Each row comes from the steps of one path. Every step used is in the known rows, and no mark comes twice. Write the path behind each row, first mark first.
In the rows, 128 means zero.
Known rows
c-s-e-y-h-f: [118 165 107 239 113 153 150 154 153 134 123 146 127 115 103  91 132 123
  91 149 129  95 120 159 131  76]
s-y: [ 99 152 105 144 118 132 130 133 119 130 127 154 134 121 138 109 136 108
 109 134 110 100 127 140 142 129]
c-s-b-e-y-h: [136 111  79 243 125 115 111 138 156 128 136 161 106 135 140  96 137 136
 114 148 130 112 100 155 121 137]
y-h-b: [130 131 121 217 123 177 128 185 121 120 132 144 146 120 129  93 134 149
 103 138 123 117 101 144 132 120]
c-s-e: [160 171 110 179 116 167 155 137 130 127  97 144 107 120 145 134 137 100
 150 132 131 105 112 139 130  84]
y-h-b-e-s-c: [190 123 140 252 122 190 132 222 139 123 146 143 134 118 144 106 154 182
 110 139 126 123 101 138 116 105]
e-b: [140 142 121 155 121 122 126 108 136 137 112 137  87 112 156 124 137 111
 100 124 132 136 119 140 140 127]
h-b-e: [165 124 148 122 121 191 126 161 127 124 148 127 145 122 142 100 147 123
 125 125 123 145 100 138 116 147]
y-e: [137  99 136 169 120 162 160 131 134 117 107 127 109 122 149 136 117 117
 135 119 127 126 115 138 137 109]
y-e-h-b: [160  52 123 133 123 169 143 201 136 125 117 126 138 112 144 107 128 119
 115 125 117 132  96 145 124 113]
c-s-b-e: [173 130  93 171 122 133 127 103 144 127 129 146  92 131 143 115 148 112
 134 130 139 132 101 141 118 144]
b-e-h-y: [175  73 121  81 127 113 131 173  96 133 152 145 126 130 165  91 143 146
 126 134 120 140 118 156 136 134]
c-s-y-h-f: [ 97 166  87 241 113 139 137 138 137 127 142 163 126 124  95  89 139 113
  81 154 116 101 139 148 139 122]
c-s-y: [101 167  82 186 117 137 124 129 131 131 117 166 123 126 133 126 140  80
 122 139 114  97 132 145 131 129]
c-s-e-b: [171 159 107 193 118 145 143 114 144 138  94 140  72 112 152 126 142  88
 128 130 133 117 114 143 131  94]
y-h-b-e: [166 115 137 193 124 189 131 187 125 115 153 135 147 130 143  82 142 157
 122 137 120 139  97 138 123 142]
s-c: [133 151 132 148 121 144 158 162 124 126 127 135 117 117 149 134 147 124
 102 131 131 105 115 132 137  72]
h-f: [125 163 134 130 114 148 144 114 134 128 135 126 125 113 109 109 139 122
  81 129 137 131 126 141 140 115]
c-s-y-h-b-e: [138 127  97 235 121 185 116 189 132 122 153 159 149 134 129  80 149 113
 121 150 105 116 111 145 115 155]
c-s: [129 171  98 187 119 151 134 126 137 129 105 158 109 128 144 146 137  95
 136 129 133 118 121 140 130 116]
h-b-e-s-c: [190 131 149 182 118 194 126 197 142 131 143 134 133 113 144 124 159 149
 113 125 129 128 104 139 110 111]
b-e-y-h-f: [125 124 136 176 118 141 134 152 149 129 161 134 139 127 121  78 135 155
  83 143 124 136 121 149 132 128]
h-y-e: [134  79 137 164 121 149 150 132  98 116 122 131 110 125 136 123 114 120
 118 123 129 114 126 161 137 108]
s-b-e: [171 111 117 126 124 130 132 107 131 124 141 133 104 123 149 100 146 139
 124 128 137 132  96 137 127 146]
h-y: [122 133 125 141 122 132 130 132  89 127 131 147 124 126 135 115 129 126
 105 130 133 110 127 160 140 117]

Write each row's path
[164 111 137 225 118 162 159 165 147 123 101 136  96 110 149 159 128 142
 125 121 133 110 119 137 132  71]  y-e-s-c
[118 148 130 197 116 147 154 158 139 131 135 131 139 106 107  76 128 151
  80 145 127  98 115 153 141  78]  s-e-y-h-f
[153 143  89 204 121 114 112 108 143 136 107 155  94 108 133 128 135 156
 110 125 146 111 106 147 134 133]  e-s-b
[187 144 139 180 119 157 141 168 142 131 132 140 106 119 163 143 153 158
 131 125 132 127 117 131 126 100]  b-e-s-c
[155  70 130 116 116 135 165 156 146 127 124 120 117 114 124 103 128 126
  92 128 126 141 119 143 138 103]  y-e-h-f
[133 106 111 129 125 110 115 116 145 135 140 138 119 123 144  98 138 132
 104 130 131 119  97 152 121 142]  s-b-e-y
[124 150 125 200 117 142 152 139 131 122 141 137 126 118 110  91 132 156
  84 141 133 125 123 140 147 110]  y-h-f
[147 104 110 111 123 149 124 197 129 136 126 142 150 110 143  99 145 126
 103 130 120 130  97 144 127 122]  e-h-b
[187  74  95  87 128  98 131 148 134 134 144 140 107 123 162  89 151 152
 122 133 129 140  90 139 131 142]  s-b-e-h
[185 149 129 177 118 158 122 135 142 132 120 147 110 125 162 135 141 156
 152 120 133 143 119 134 130 145]  b-e-s
[138  93 104 106 126 101 129 172  94 135 131 154 127 121 152 103 134 137
 104 136 125 118 121 161 144 112]  e-h-y
[152 163 125 206 118 144 139 164 139 136 111 152 109 107 149 151 145 149
 112 125 137 106 122 136 133  81]  e-s-c
[ 96 148 106 197 115 132 141 144 124 126 154 146 140 119  99  71 136 142
  67 150 114 102 133 144 148 124]  s-y-h-f
[ 92 125 114 219 124 161 111 193 136 130 133 149 162 120 126  92 127 138
  83 142 119 104 102 159 125 119]  e-y-h-b
[124 127 124 213 122 178 133 204 130 128 124 141 161 111 125  81 127 145
 100 142 116  89  92 156 127  88]  s-e-y-h-b
[171 115  93 142 122 125 147 177 100 137 112 159 115 121 149 106 138 113
 129 141 126 101 117 164 136  82]  c-s-e-h-y
[129  50 105 133 121 156 134 202 132 129 128 136 151 111 136  84 131 104
 100 133  97 109 105 149 125 128]  s-y-e-h-b
[124 102  93 219 117 134 132 107 153 132 102 143  77 120 141 125 128  60
 113 130 113 111 133 148 131 131]  c-s-y-e-b
[153  85 133 176 121 140 145 109 144 125 102 121  74 114 156 130 120 105
 114 118 129 137 118 140 138 118]  y-e-b
[118 163  90 200 116 133 112 137 133 138 111 164 125 113 137 126 135 132
 116 131 118 101 133 143 138 137]  e-s-y
[153  94 127 219 118 147 133 133 112 124 106 144 102 119 136 139 112 145
 124 120 134 114 132 164 136 117]  h-y-e-s
[158  65 116 131 123 134 159 171 135 125 103 137 113 118 163 121 121 127
 135 123 122 132 108 138 140 104]  y-e-h
[188  97  88 119 118 110 135 127 157 138 151 135  99 120 119  83 160 122
  95 140 137 145 103 147 120 138]  c-s-b-e-h-f
[171 142 128 149 119 142 147 115 131 136 103 126  83 108 157 110 138 116
 117 126 130 119 110 138 139  96]  s-e-b
[121 147 127 142 119 145 145 150 133 137 108 140 134 111 145 117 128 119
 118 130 123  92 109 149 133  83]  s-e-y
[189  90  75 135 126 105 127 143 148 136 128 155  95 127 158 103 155 122
 135 137 132 139  95 143 122 139]  c-s-b-e-h
[126  68 111 114 114 125 155 158 142 130 139 128 129 109 113  82 130 112
  81 137 107 116 128 147 140 117]  s-y-e-h-f
